Each row was made from one small tree. The marks that hang from a mark follow it in brackets, in alphabetical order. Every link used is in the known rows. Write each row's tree.
Known rows
P{D G}: |   9 |   4 |   4 |  11 |  10 |  -2 |  -1 |  32 |  -1 |  13 |  -2 |  -2 |  -9 |  -8 | -19 |  -9 |  12 | -16 |  -7 | -23 |  -4 | -11 | -11 |  -6 |
M{P}: |  11 |   2 |   3 |   6 |  17 |   2 |  15 |  27 | -12 |  19 | -11 |   9 |  22 | -53 | -16 |   3 |  18 | -12 | -27 |  19 |   1 |  22 | -18 | -14 |
D{F}: |  23 |   1 |  -2 |  10 |  27 |   7 |  16 |  34 |  35 |   9 |  -7 |   5 |  16 | -26 |   9 |   1 |  16 | -31 | -29 |  46 |   9 | -49 |  -4 | -17 |
G{L P{D{F} M Z}}: |  33 |  -7 |  33 |   1 |  -5 |  12 |  -3 |   6 |  42 |  -2 | -20 |  -2 | -10 |  12 |  13 |  -5 |   4 |   5 |  24 | -32 |  -4 | -22 |   6 |  42 |
Z{P{D{F} M}}: |  23 |  -5 | -34 |   4 |  18 |  -9 | -11 |  -1 |  37 |  24 |  11 |  15 |   9 |  -7 |  25 |  12 |  13 | -10 |   3 |  32 | -19 | -53 |  15 |   3 |
D{F P{G{L} M Z}}: |  -8 | -26 | -37 |  -3 |   2 |   9 | -23 |  -1 |  44 | -25 |  -1 |  -1 |  -5 |  32 |  13 | -18 |  23 |  -5 |  37 |  15 |   5 | -43 |  12 |  -2 |
B{C{L}}: |  22 |   1 |  60 |  26 |   8 | -18 |   5 |  42 |   3 |   9 |  -7 |  25 |   8 | -32 | -10 |   0 |  -3 | -21 | -15 | -15 |  30 |   6 |  -5 | -10 |
Z{P{D{F} G{L{M T}}}}: | -30 |   9 | -28 | -17 | -25 |   9 |  -3 | -21 |   2 |   0 | -19 | -22 |  -1 |  12 |  10 |  13 | -25 |  26 |  -6 |  36 |   0 |  -3 |   1 |   4 |
D{P}: |  24 |   4 |  -9 |  15 |  31 |  -1 |  13 |  20 |  -7 |  -9 | -14 |  14 |  18 | -27 |  -1 |   2 |  28 | -37 | -20 |  27 |  15 | -19 | -11 | -16 |
F{D{P{G Z}}}: |  16 |  -9 | -67 |   6 |   1 |   1 |   7 | -16 | -13 | -41 |  22 |  -2 | -11 |   3 |  -9 | -28 |  19 | -21 |   2 |  10 |   7 |   4 |  -6 |  -8 |
F{D}: |  59 |   3 | -14 |  13 |  19 |   4 |  20 |  28 | -13 |  -5 |  -2 |  -5 |  -6 | -41 |  -8 | -15 |  20 | -34 | -33 |   3 |  -1 | -20 | -16 |   2 |
L{G M{P{Z}} T}: | -80 |  24 |  42 | -25 | -23 |   7 |  26 | -42 | -47 |  22 |   4 |  -9 |  21 |   5 | -12 |  24 | -44 |  39 | -37 |   9 |   6 |  77 |  -7 | -18 |
D{F P{G M}}: |  -4 | -17 | -62 |   9 |  34 |  -4 | -13 |  -6 |  11 | -28 |  20 |   6 |   6 |  11 |  23 |  -8 |  28 | -26 |  18 |  39 | -10 | -62 |   6 | -21 |
C{L{G M{P}}}: | -42 |  19 |  38 | -13 |   3 | -12 |  20 |  -3 | -25 |  13 | -12 |  -5 |  25 | -22 |  -3 |  23 | -27 |  19 | -30 |  -3 |  16 |  62 |  -9 |  -3 |
V{Z{P{G{L} M}}}: |  74 | -14 |  -3 |  -6 | -33 | -10 | -18 |  30 | -30 |  -3 |  -1 |  -3 | -15 | -18 | -21 |  14 |  14 |   4 |  33 | -22 | -10 |  37 |   8 |   5 |
G{L{T} P{D{F} M Z}}: |  13 |   4 |  38 |  -4 | -18 |  14 |  -4 | -17 |  32 |   0 | -17 |   1 | -11 |  17 |  14 |   4 | -12 |  20 |  12 | -20 |  -3 | -14 |   8 |  28 |
D{F P{G M Z}}: | -20 | -20 | -51 |   2 |  16 |  -2 | -14 | -18 |  30 | -23 |  33 |  13 |   1 |  33 |  19 | -13 |  18 | -13 |  29 |  34 |  -6 | -47 |  17 | -21 |
B{C{L{M{P{Z}} T}}}: | -72 |  13 |  64 |  -3 | -28 | -13 |  14 | -34 | -35 |   5 |  16 |  26 |  19 | -10 |  -8 |  13 | -43 |  35 | -17 |   3 |  22 |  69 |   0 | -14 |
C{L{M}}: |   1 |  14 |  58 |   1 |  18 | -11 |  13 |  27 |  -5 |   4 |  -5 |   3 |   9 | -21 |   3 |   9 | -11 |  -8 | -24 |  -2 |  16 |   1 |   2 |  -5 |
P{G{L} Z}: |  15 | -12 |  34 |  -2 | -20 |  13 |  -8 |  46 |  21 |  11 | -22 | -13 | -13 |   2 | -30 | -20 |   6 |   0 |   9 | -27 |  16 |  22 |  -5 |  -3 |
F{D{P{M Z}}}: |  31 | -10 | -39 |   7 |  18 |  -1 |   1 | -21 |  -6 | -29 |  28 |  13 |  -8 |   3 |  10 | -18 |  26 | -24 |   5 |  -2 |  -8 | -31 |   5 |   6 |
Z{P{D{F} G M}}: |   9 | -12 | -58 |   2 |  10 | -11 | -23 |  -4 |  24 |  15 |  23 |   5 |  -3 |   7 |  18 |   3 |   9 |  -3 |  21 |  23 | -26 | -41 |  16 |  -5 |

Write each row's tree
| -12 |  -8 |  19 |   2 |   0 |  -6 | -22 |   9 |  12 |  22 |  28 |   7 | -21 |  29 | -12 | -14 |   6 |   2 |  25 | -48 | -21 | -16 |  11 |  -1 |
P{D G M Z}
|  -4 |  -8 | -28 |   8 |  22 |  -3 | -16 |  12 |  29 |   7 |  21 |   2 | -10 |  15 |  12 |  -9 |  16 | -13 |  14 |  -2 | -23 | -69 |   7 |  -4 |
P{D{F} G M}
| -11 |  21 |  67 |  -5 | -19 |  -3 |   4 | -35 | -25 |  18 |   4 |  -2 |  -9 |  26 |  -3 |  20 | -36 |  27 |  -3 | -53 |  -8 |  45 |   4 |  13 |
L{G{P{D M Z}} T}
|  22 | -20 | -13 |   6 |  14 |   3 | -23 |  24 |  -8 | -18 | -19 |  -7 |  -9 |   3 |  -4 | -13 |  30 | -16 |  27 | -19 |  -2 | -22 |  -5 |   1 |
D{P{G{L} M}}
| -18 |  12 |   6 | -15 | -31 |   4 |  -6 |  -9 | -33 |  10 | -25 | -23 |  -8 |   3 | -10 |  13 | -25 |  29 |  -6 |  -4 |  -1 |  35 |  -4 |   6 |
Z{P{D G{L{M T}}}}
| -60 |  11 |  12 | -20 | -29 |  19 |   2 | -19 |  26 |  -3 |  -8 | -18 | -11 |  41 |   1 |  -5 | -25 |  28 |  -1 |   6 |   8 | -15 |   3 |   6 |
P{D{F} G{L{M T}} Z}
|  12 |  -5 |   7 |  -9 | -13 |   4 |  -2 |  24 | -38 |   5 | -26 | -29 |  -2 | -13 | -10 |   3 | -11 |  10 |   3 |   3 |   2 |  39 |  -5 |   3 |
Z{P{G{L{M}}}}
|  16 | -19 | -63 |   5 |   8 |  -4 | -11 | -25 | -18 | -37 |  39 |   3 | -20 |  18 |   3 | -28 |  23 | -16 |  23 | -10 | -14 | -17 |   5 |  -3 |
F{D{P{G M Z}}}
|  15 |  -2 | -50 |  -1 |   7 |  12 |  12 |  -5 | -51 | -59 | -19 | -31 | -13 |  -4 |  -1 | -23 |  14 | -15 |  -3 |  -4 |   6 |  -2 | -21 |  19 |
F{D{P{G{L{M}}}}}
|  -5 | -12 | -29 |   4 |  25 |   1 |  -3 | -16 |  42 | -15 |  22 |  23 |  13 |  17 |  27 |  -3 |  23 | -21 |  11 |  41 |   1 | -60 |  16 | -13 |
D{F P{M Z}}
| -104 |   31 |   66 |  -11 |  -40 |  -16 |   14 |  -56 |  -28 |   15 |    8 |   18 |   15 |   20 |   -8 |   25 |  -61 |   51 |  -22 |  -32 |   25 |   82 |   -3 |    3 |
B{C{L{G M{P{D Z}} T}}}
|  23 | -18 | -42 |  -3 |  -5 |   0 | -30 |  14 |  41 |  14 | -10 |  -8 | -10 |   7 |  11 |  -2 |  13 |   4 |  29 |   6 | -15 | -34 |  10 |  14 |
Z{P{D{F} G{L} M}}
| -34 |  26 |  36 | -11 |  -5 |   7 |  38 | -35 |  -9 |  -7 |  -4 | -16 |  10 |  30 |  17 |  17 | -41 |  16 | -14 | -10 |   7 |  25 |  -1 |  28 |
L{G{P{D{F} Z}} M}
| -23 |   4 | -34 | -14 | -25 |  16 |   8 | -41 | -41 | -53 |  -3 | -24 | -18 |  23 |  -5 | -18 | -10 |  14 |  -4 |   3 |  12 |  21 |  -9 |   6 |
F{D{P{G{L{M T}} Z}}}
|  19 |  16 |  72 |   0 |  -5 | -19 |  -1 |  -9 | -29 |   6 |  -8 |  -2 |   0 |  -8 |   6 |  29 | -36 |  19 | -11 | -33 |   6 |  49 |   5 |  -3 |
C{L{G{P{M}} T}}
| -17 |   6 |   8 |   0 |  -3 |   2 |   9 |   4 |  20 |  26 |   1 |  21 |  13 | -20 | -20 |  -1 |  10 |   4 | -13 |  -7 |   1 |  26 |  -8 |   3 |
M{P{D Z}}
|  39 |  12 |   3 |  14 |  21 |   4 |  25 |  11 |  15 |  -7 | -17 |   3 |  10 | -23 |  13 |   6 |   6 | -21 | -16 |  12 |   2 | -22 | -11 |  19 |
G{P{D{F}}}
|  33 |  -1 |   0 |   7 |  14 | -13 | -15 |  12 |   3 |  34 |   6 |  15 |   1 | -16 |   5 |  13 |  12 |  -8 |   3 |  -8 | -20 | -17 |   9 |   5 |
Z{P{D M}}
|   2 |  -9 | -38 |  -8 | -20 |   1 | -32 | -10 |  30 |  15 |  -9 |  -8 | -11 |  12 |  11 |   7 |  -3 |  20 |  18 |  20 | -14 | -27 |  12 |   1 |
Z{P{D{F} G{L{T}} M}}
|  -4 |  -2 | -34 |   6 |  18 |   7 |  14 |  -6 |  48 | -18 |   4 |  19 |  22 |   2 |  16 |  -3 |  20 | -27 | -11 |  61 |  22 | -41 |   5 | -18 |
D{F P{Z}}
|  33 |  11 |  47 |  10 |  -2 |   2 |  20 |   9 |   0 |   6 |  -8 |   8 |  -2 | -11 | -12 |   0 |  -4 |  -5 |  -5 | -33 |   6 |  31 |  -6 |  20 |
G{P{D Z}}
| -44 |  -6 | -49 |  -5 |  -8 |   4 |   1 | -11 |  43 |   8 |  16 |  12 |   9 |   5 |  -6 | -11 |   8 |   8 |   5 |  23 |  -5 |   4 |  -2 |  -8 |
M{P{D{F} G Z}}
|  31 | -19 | -16 |   4 |   7 | -13 | -23 |  17 | -26 |  21 |  19 |  -2 |  -4 | -12 |  -3 |   2 |   7 |  -4 |  19 |   4 | -23 |   8 |  10 | -20 |
Z{P{G M}}
| -13 |  34 |  72 |  -7 |  -4 |   4 |  38 | -22 | -88 |  -3 | -18 | -28 |  10 |  -7 |  -1 |  31 | -49 |  18 | -40 |  -9 |   7 |  66 | -16 |   0 |
L{G{P} M T}
| -23 | -10 | -10 |  -3 | -10 |   2 |   1 |  10 |  -7 |  14 |  14 |   6 |   7 | -16 | -27 | -12 |   6 |   8 |   2 |   4 |  -1 |  52 |  -7 | -23 |
M{P{G Z}}
|  20 | -10 |  22 |   4 |   3 |   3 | -27 |  40 |   7 |  16 | -18 | -11 | -25 |   7 | -15 | -14 |  18 |  -4 |  22 | -61 | -13 | -26 |  -4 |  18 |
P{D G{L} M}
